What can hang from each mark
E: D X
Z: E V X
X: G V
V: G X
A: X Z
D: E
G: A

Every row comes from one small tree of marks. Brackets hold a mark, then the marks that hang from it, in alphabetical order. Every link used is in the known rows. Which tree was each row made from?
Known rows
(A Z): [-1.29  0.60  1.65 -0.54 -1.08 -1.19 -1.07 -1.65 -1.21  0.53  0.60  1.16
  0.90  3.30  0.18  0.74  1.00 -1.26 -0.90 -0.71  0.21 -0.44  1.47]
(D (E (X V))): [ 3.67  0.34 -2.54 -0.77 -1.10 -0.30  0.97  1.23 -4.18 -0.17  1.00 -3.39
  3.90  1.50  1.97 -0.07 -7.84  0.53  1.81 -8.16 -0.65 -1.15  0.97]
(X (G (A (Z V)))): [-1.84  0.26  1.73 -0.01 -0.11  0.51  0.32 -0.90  2.75  1.36 -1.28  2.74
 -1.45  0.56 -0.31  0.63  3.30  0.38 -0.75  3.41  1.48  0.15  0.07]
(Z E (X G)): [ 0.98 -0.62  1.19  0.63 -0.20 -1.19 -0.72  0.62 -2.17  0.19  0.97 -0.59
 -3.13 -1.85 -2.27  1.99  4.79  1.64 -1.37  3.44 -1.02  4.61 -0.60]
(V G): [-0.60  0.60  2.14  0.71  1.45  0.55  0.82 -0.25  1.16  1.11  1.00 -1.49
  1.33  0.73 -2.26 -0.46  1.30 -0.93  0.06  0.10 -0.64 -0.52  0.85]
(G (A X Z)): [-2.89  0.75  0.76 -0.41 -0.71 -1.25 -3.36 -2.11 -1.07 -0.66 -1.73  3.13
  1.90  2.66  1.45  0.24 -0.27 -2.52 -0.60 -1.72  0.89 -3.39 -0.10]
(E D (X (G A) V)): [ 2.36  0.33 -0.67 -1.43  1.45  0.91  5.25  1.65 -0.84 -2.85 -0.19  1.20
  0.37 -0.08  1.54 -2.32 -6.17 -0.09  0.97 -2.99 -1.80 -0.65 -1.89]
(V (G A) X): [-3.32  1.66 -0.22 -0.18  1.38  1.52 -0.90 -0.42  4.23  0.54  2.03  0.60
  0.39 -1.41 -1.74 -1.47 -3.86 -1.61  0.17 -2.48 -0.18 -3.41 -0.49]
(Z X): [-1.64  0.24  1.41 -0.07  0.19 -1.71 -0.78 -0.62 -3.25  0.29  2.02  0.78
 -0.53  0.68 -0.55  0.06  1.92  0.62 -0.31 -2.89 -1.14 -0.70 -0.25]
(V (G (A X (Z E)))): [-0.83 -0.19 -0.67  1.47 -0.35 -0.27 -5.74 -0.82  3.54  0.45 -2.69 -0.71
  0.23 -0.86 -0.23  0.72  1.93 -2.57 -0.59  2.93  2.22 -1.50  0.43]
(E D): [-1.06  1.50  1.70 -1.30  1.32 -0.19  3.40 -0.02 -1.33 -1.69  1.37  0.13
 -0.06  1.98  0.84 -1.76  1.94 -0.09  0.05  1.23 -1.24 -1.56  0.33]
(X G): [-0.06  0.65  3.46 -0.62  0.62  0.05  3.19 -0.41 -2.38  0.17  1.07  0.79
  0.43  1.50 -2.40  0.97  1.77  0.07 -1.05  1.66 -1.76  2.77 -0.22]
(D (E (X (V G)))): [ 4.62 -0.48 -2.70  0.57 -0.10  0.84  0.25  1.44 -0.78  0.53 -0.20 -4.95
  3.82 -0.75  0.59 -0.32 -6.44 -0.87  1.97 -6.09 -0.60 -1.36  1.26]
(V (G (A (Z X)))): [-1.63  0.14  0.47  1.27  0.21 -0.96 -5.58 -1.08  2.84  1.05 -1.14  1.72
 -1.45 -0.83  0.01 -0.17  1.43 -2.42 -0.46 -1.09  1.12 -3.52  0.08]
(D E): [ 0.88  1.90  0.92 -0.82 -0.66 -0.73 -0.28  0.05 -2.84  0.52  0.99 -2.63
  1.99  2.61  0.70  0.79 -0.75 -0.06  0.30 -2.29  0.00 -1.44  1.86]
(D (E X)): [ 1.55  1.40 -1.45 -1.34 -0.17 -0.81  1.13  0.43 -1.36  0.03  1.21 -2.49
  3.03  1.57  0.97  0.23 -6.46 -1.16  0.84 -7.18 -0.72 -2.12  1.07]
(X V): [ 0.43  0.05  1.30 -0.15 -0.59 -0.25  1.45  0.29 -5.05  0.16  1.99 -0.81
  2.14  2.61  0.22 -0.25 -1.69  1.94  0.74 -2.48 -0.70  0.43  0.58]
(G (A (Z X))): [-2.37  0.90  0.71 -0.09 -0.81 -2.15 -4.70 -1.43 -0.69  0.26  0.00  3.05
 -1.47  1.33  1.37  0.15  0.46 -1.16 -0.76 -3.04  0.93 -3.35 -0.15]
(E D (X G)): [ 1.09  0.27  0.31 -1.73  1.77  0.48  6.43  0.42  0.01 -2.54  0.53  0.97
 -0.01 -0.39 -0.47 -1.26 -2.53 -1.49 -0.44 -0.48 -3.00  1.14 -1.05]
(G (A X (Z E V))): [-2.72 -0.42 -1.40  0.75 -0.94 -0.41 -3.72 -0.82  2.55  0.56 -1.82  0.30
 -0.75 -0.06  1.57  0.45  4.81  0.73 -0.05  3.31  3.03 -1.14  0.41]
(G A): [-2.66  2.59  2.26 -0.97  0.98 -0.70  0.16 -0.19  0.01  0.30  1.77  0.97
  0.98  3.31  0.20 -0.64 -2.02  0.29  0.21 -3.72  0.41 -2.99  0.17]
(X (G (A (Z E))) V): [ 2.54 -0.10  0.40  0.54 -1.80 -0.15 -2.41  0.77 -0.83  0.34 -0.99  0.09
 -1.30  0.88  0.40  1.65 -0.05  1.13 -0.61  3.07  1.56  2.99  0.17]
(Z (V X)): [-4.27  0.13 -1.02 -0.80  0.27  1.32  2.31 -0.80  1.11  0.92  3.56  0.44
 -0.15 -1.34 -1.06 -1.08  0.49  1.84  0.32 -0.34 -0.51 -0.57  0.14]
(V (G A)): [-1.80  1.91  2.14  0.37  1.98  0.46 -0.71  0.07  3.10  1.04  0.60 -0.50
  0.79  1.19 -1.27 -1.02 -0.64 -1.08  0.44 -1.63  0.47 -3.07  0.22]

Which tree is each row?
[-0.02 -2.43 -0.21  1.12 -1.17  0.37 -0.72 -1.04  0.53  0.62 -2.49  0.19
 -1.16 -1.95 -1.17  2.27  8.97  0.59 -1.20  8.52  0.92  4.61  0.03] => (A (X G) (Z E V))
[-3.31 -0.30  0.26  1.35  2.01  1.46 -0.30 -0.59  3.47  0.93 -1.45 -0.16
  1.35 -1.54 -0.74 -1.23  3.71 -0.23  1.03  1.42  1.05 -3.33 -0.43] => (Z (V (G (A X))))
[-0.16 -0.22 -2.76 -0.67  1.59  0.62  4.51  1.73  3.89 -1.02  1.50 -2.96
 -1.80 -1.74  1.05 -2.14  0.39  2.13  1.21  1.67  0.06  0.37  0.37] => (Z (E D X) V)
[ 1.71 -0.25 -1.72 -1.25  0.72  0.16  4.77  1.15 -2.76 -2.24  1.64 -0.70
  1.64  0.87  2.17 -2.62 -5.71  0.42  1.48 -4.68 -1.99 -1.28 -0.35] => (E D (X V))
[ 1.47  0.28 -1.84 -0.15  2.22  1.28  2.63  1.67  2.71 -1.68 -0.04 -1.11
  1.16 -1.06  1.58 -3.53 -6.97 -1.12  1.99 -4.32 -0.74 -3.89 -0.85] => (E D (X (V (G A))))
[-1.10 -0.33 -0.47 -0.52  0.43  0.44  1.71 -0.58  4.54  0.86 -0.99  2.66
 -0.55 -0.45  0.06  0.14 -2.40 -0.66 -0.39 -1.64  0.62 -0.36 -0.52] => (E (X (G (A (Z V)))))
[ 2.01 -1.79 -1.49  1.30 -2.86 -1.80 -5.18  0.17 -4.01  0.49  0.47 -0.96
 -1.88 -0.37  1.27  1.23  2.75  1.80 -0.17  0.75  1.02  2.10  0.82] => (A (Z E (X V)))
[ 0.41 -1.93 -2.90  1.40  0.32  0.76 -1.25  0.29  7.72  2.21 -0.46 -3.17
 -0.76 -2.89 -1.02  0.11  0.83 -0.31  0.32  1.59  1.63  1.20  1.50] => (A (Z (E X) (V G)))
[ 1.18 -1.84 -1.66  0.30 -0.56  0.32  1.37  0.14  4.25  1.18 -0.54 -0.82
 -1.67 -1.96 -1.23  1.49  1.70  0.71 -0.83  3.08  0.59  4.41  0.41] => (A (Z (E (X G)) V))
[-1.60 -0.76 -1.15 -0.06 -0.16  1.85  2.42  0.49  2.59  0.72  2.46 -1.15
 -2.69 -3.72 -2.88  0.77  3.66  2.91 -0.59  6.15 -0.27  4.76 -0.28] => (Z E (V (X G)))
[ 3.07 -2.67 -0.37  1.23 -2.36 -0.22 -2.24 -0.45 -4.62 -0.77 -2.36 -0.06
  0.59 -0.53 -0.33  2.45  4.00  0.15 -0.92  5.45 -0.07  5.36 -0.13] => (A (X G V) (Z E))
[-1.13  0.22  0.45 -0.10 -0.21 -0.22 -0.85 -0.17 -4.89 -1.12 -0.14  1.17
  3.17  2.16  1.44 -0.63 -2.12  0.61  1.13 -3.93 -0.01 -2.49 -1.12] => (G (A (X V)))
[-1.29  0.87  2.40 -0.20  0.87 -1.08 -0.46 -0.08 -2.04 -0.08  0.18  2.62
 -1.95 -0.41 -1.02  0.49  0.95  0.27 -0.90 -0.99 -0.97  0.00 -1.67] => (Z (X (G A)))
[-1.37 -1.47 -1.81  0.11 -1.50  1.41 -0.45 -0.61  3.48  1.01  0.69  0.36
 -3.07 -3.24 -1.91  1.50  4.26  1.31 -1.44  7.24  0.61  4.70  0.40] => (A (Z E (V (X G))))
[-3.87 -0.25 -0.19  0.20 -0.46 -0.18 -2.32 -1.89  0.99  0.48 -1.99  2.58
  0.83  1.02  1.60 -0.14  3.61 -0.60  0.19  0.54  1.93 -3.32  0.03] => (G (A X (Z V)))
[ 1.88  2.06 -0.48 -1.36  0.50 -0.02  1.45  0.92  0.24 -0.34 -0.47 -0.67
  1.67  0.80  0.44  0.59 -7.45 -1.62  0.25 -5.68 -0.59 -1.46 -0.27] => (D (E (X (G A))))
[ 0.34  0.62  1.12  0.96  0.87  0.87 -0.82  0.82 -0.08  0.82  0.35 -1.19
  1.61  0.72 -0.27 -1.26 -2.47  0.48  1.36 -2.32  0.58 -2.37  0.19] => (X (V (G A)))
[-2.73  1.71  0.82 -1.48  0.63  0.99  1.50 -0.57  0.58 -0.56  2.07  2.91
 -0.37 -0.36 -1.91 -0.03 -3.54 -0.55 -0.98 -0.67 -1.23 -0.21 -1.41] => (V (X (G A)))
[ 0.89  0.76  2.34 -0.28  0.07  0.57  1.61  0.78 -3.44 -0.31  0.48  1.18
  0.72  1.63 -0.38  0.20 -1.92  1.55  0.27 -1.08 -0.56  1.03 -0.81] => (X (G A) V)
[-1.16 -0.28  0.28  0.91  0.58 -0.36 -0.83  1.26  1.96  0.96  0.13 -0.15
 -4.63 -3.17 -1.03  0.63  6.15  3.50 -0.29  4.33  1.16  2.26 -1.00] => (Z E V (X (G A)))
[ 1.70  0.24 -0.04 -0.77  0.51  0.46  2.63  1.14 -1.62 -0.70  0.60  1.14
  1.73  0.62 -0.14 -0.32 -8.22  0.39  0.60 -6.09 -1.29  0.50 -1.49] => (E (X (G A) V))
[ 1.74 -0.44  0.61 -0.06  0.55 -0.70  1.22  1.16 -1.58 -1.76  0.14 -0.64
 -4.63 -2.64 -0.69  0.07  6.47  1.06 -0.98  6.95 -1.52  3.65 -1.00] => (Z (E D) (X G))
[ 4.10  0.86 -1.55 -0.85 -0.50  0.44  1.35  1.74 -2.70 -0.66 -0.67 -1.41
  2.46  0.46  1.48  0.38 -8.63  0.02  1.09 -6.25 -0.47 -0.55 -0.47] => (D (E (X (G A) V)))
[ 2.99  0.72 -0.62 -1.11 -0.07 -0.06  2.35  0.48 -1.39 -0.32 -0.11 -1.72
  2.19  0.43 -0.54  1.30 -4.85 -1.36 -0.17 -3.78 -1.67  1.15  0.28] => (D (E (X G)))
[ 1.17 -1.81  0.27  1.49  0.21  0.87 -0.35 -0.24 -3.55  0.02 -1.10 -1.43
  3.64 -0.48 -0.94 -0.40  0.85 -0.60  1.01 -0.12 -1.04 -0.05 -0.21] => (A (X (V G)))
[ 0.60  0.03  0.48  1.20 -0.47  0.44 -3.28 -0.20  1.20  1.10 -1.22  0.06
  1.26  1.18  0.65 -0.55 -1.85 -1.09  0.68 -1.17  1.57 -2.41  0.75] => (X (V (G (A Z))))
[ 1.82 -0.83 -0.87 -0.34 -0.95 -0.67  0.09 -0.08  1.96  0.03 -0.19 -0.21
 -0.74 -0.29 -1.30  1.98 -1.92 -1.23 -1.56  0.73 -0.42  4.25  0.25] => (A (Z (E (X G))))
[-0.57  0.89 -1.19 -0.12 -0.47 -1.89 -4.22  0.22  1.66 -1.61 -0.65  0.89
 -4.50 -0.79  2.76 -0.93  3.51 -0.37 -0.49  2.63  1.53 -2.26  0.07] => (G (A (Z (E D) X)))
[-1.17 -2.21  1.00  0.68 -0.65  0.43  0.80 -2.15 -0.94  0.35 -2.65  2.45
  0.51 -0.71 -0.82  1.53  7.34 -0.67 -1.18  5.59 -0.22  2.59 -0.23] => (A (X G) (Z V))
[ 3.22 -0.88 -0.69 -1.09  0.83  0.98  6.70  1.27 -2.69 -2.70  0.43  0.29
  0.79 -0.55  0.50 -1.51 -3.67  0.06  0.50 -1.18 -3.05  1.74 -1.30] => (E D (X G V))
[ 2.10 -0.92 -1.50  0.31 -0.56 -0.93 -0.27  1.91 -4.39 -1.74  1.26 -2.29
 -2.84 -1.56  1.95 -1.19  3.68  2.93  0.84  2.42 -0.49  1.27 -0.34] => (Z (E D) (X V))
[-0.69  1.91 -0.28 -0.81 -0.33 -0.84 -2.33  0.31  3.04 -1.38 -0.36 -0.03
 -2.82  1.66  2.44 -0.84  1.44 -0.54 -0.33  3.48  1.94 -2.06  0.89] => (G (A (Z (E D))))
[ 2.89 -2.54 -1.63  2.59 -1.75 -0.74 -5.92  0.43 -0.32  1.48 -0.81 -2.49
 -1.76 -2.60 -0.14  0.95  3.42  0.53  0.09  2.74  1.08  2.11  0.90] => (A (Z E (X (V G))))
[-2.72 -1.64 -0.06  0.37 -0.81 -0.20 -0.94 -2.25 -0.80  0.68 -1.51  1.55
  1.44  0.58  0.67  0.41  5.61 -0.36 -0.25  2.15  0.73 -0.62  0.60] => (A X (Z V))
[-0.86  1.13  2.73 -0.47 -0.32 -0.45 -0.63 -1.21  0.49  0.19 -1.05  3.24
 -0.33  2.25 -0.48  1.16 -0.07 -1.60 -1.46  0.96  0.41  0.08 -0.14] => (X (G (A Z)))
[-1.29 -1.18  0.71  1.46  0.29  1.01 -0.70 -1.22  4.28  2.42 -0.94 -0.79
 -0.17 -0.65 -1.16 -0.16  4.81 -0.60  0.04  3.87  1.32 -0.51  1.67] => (A (Z (V G)))
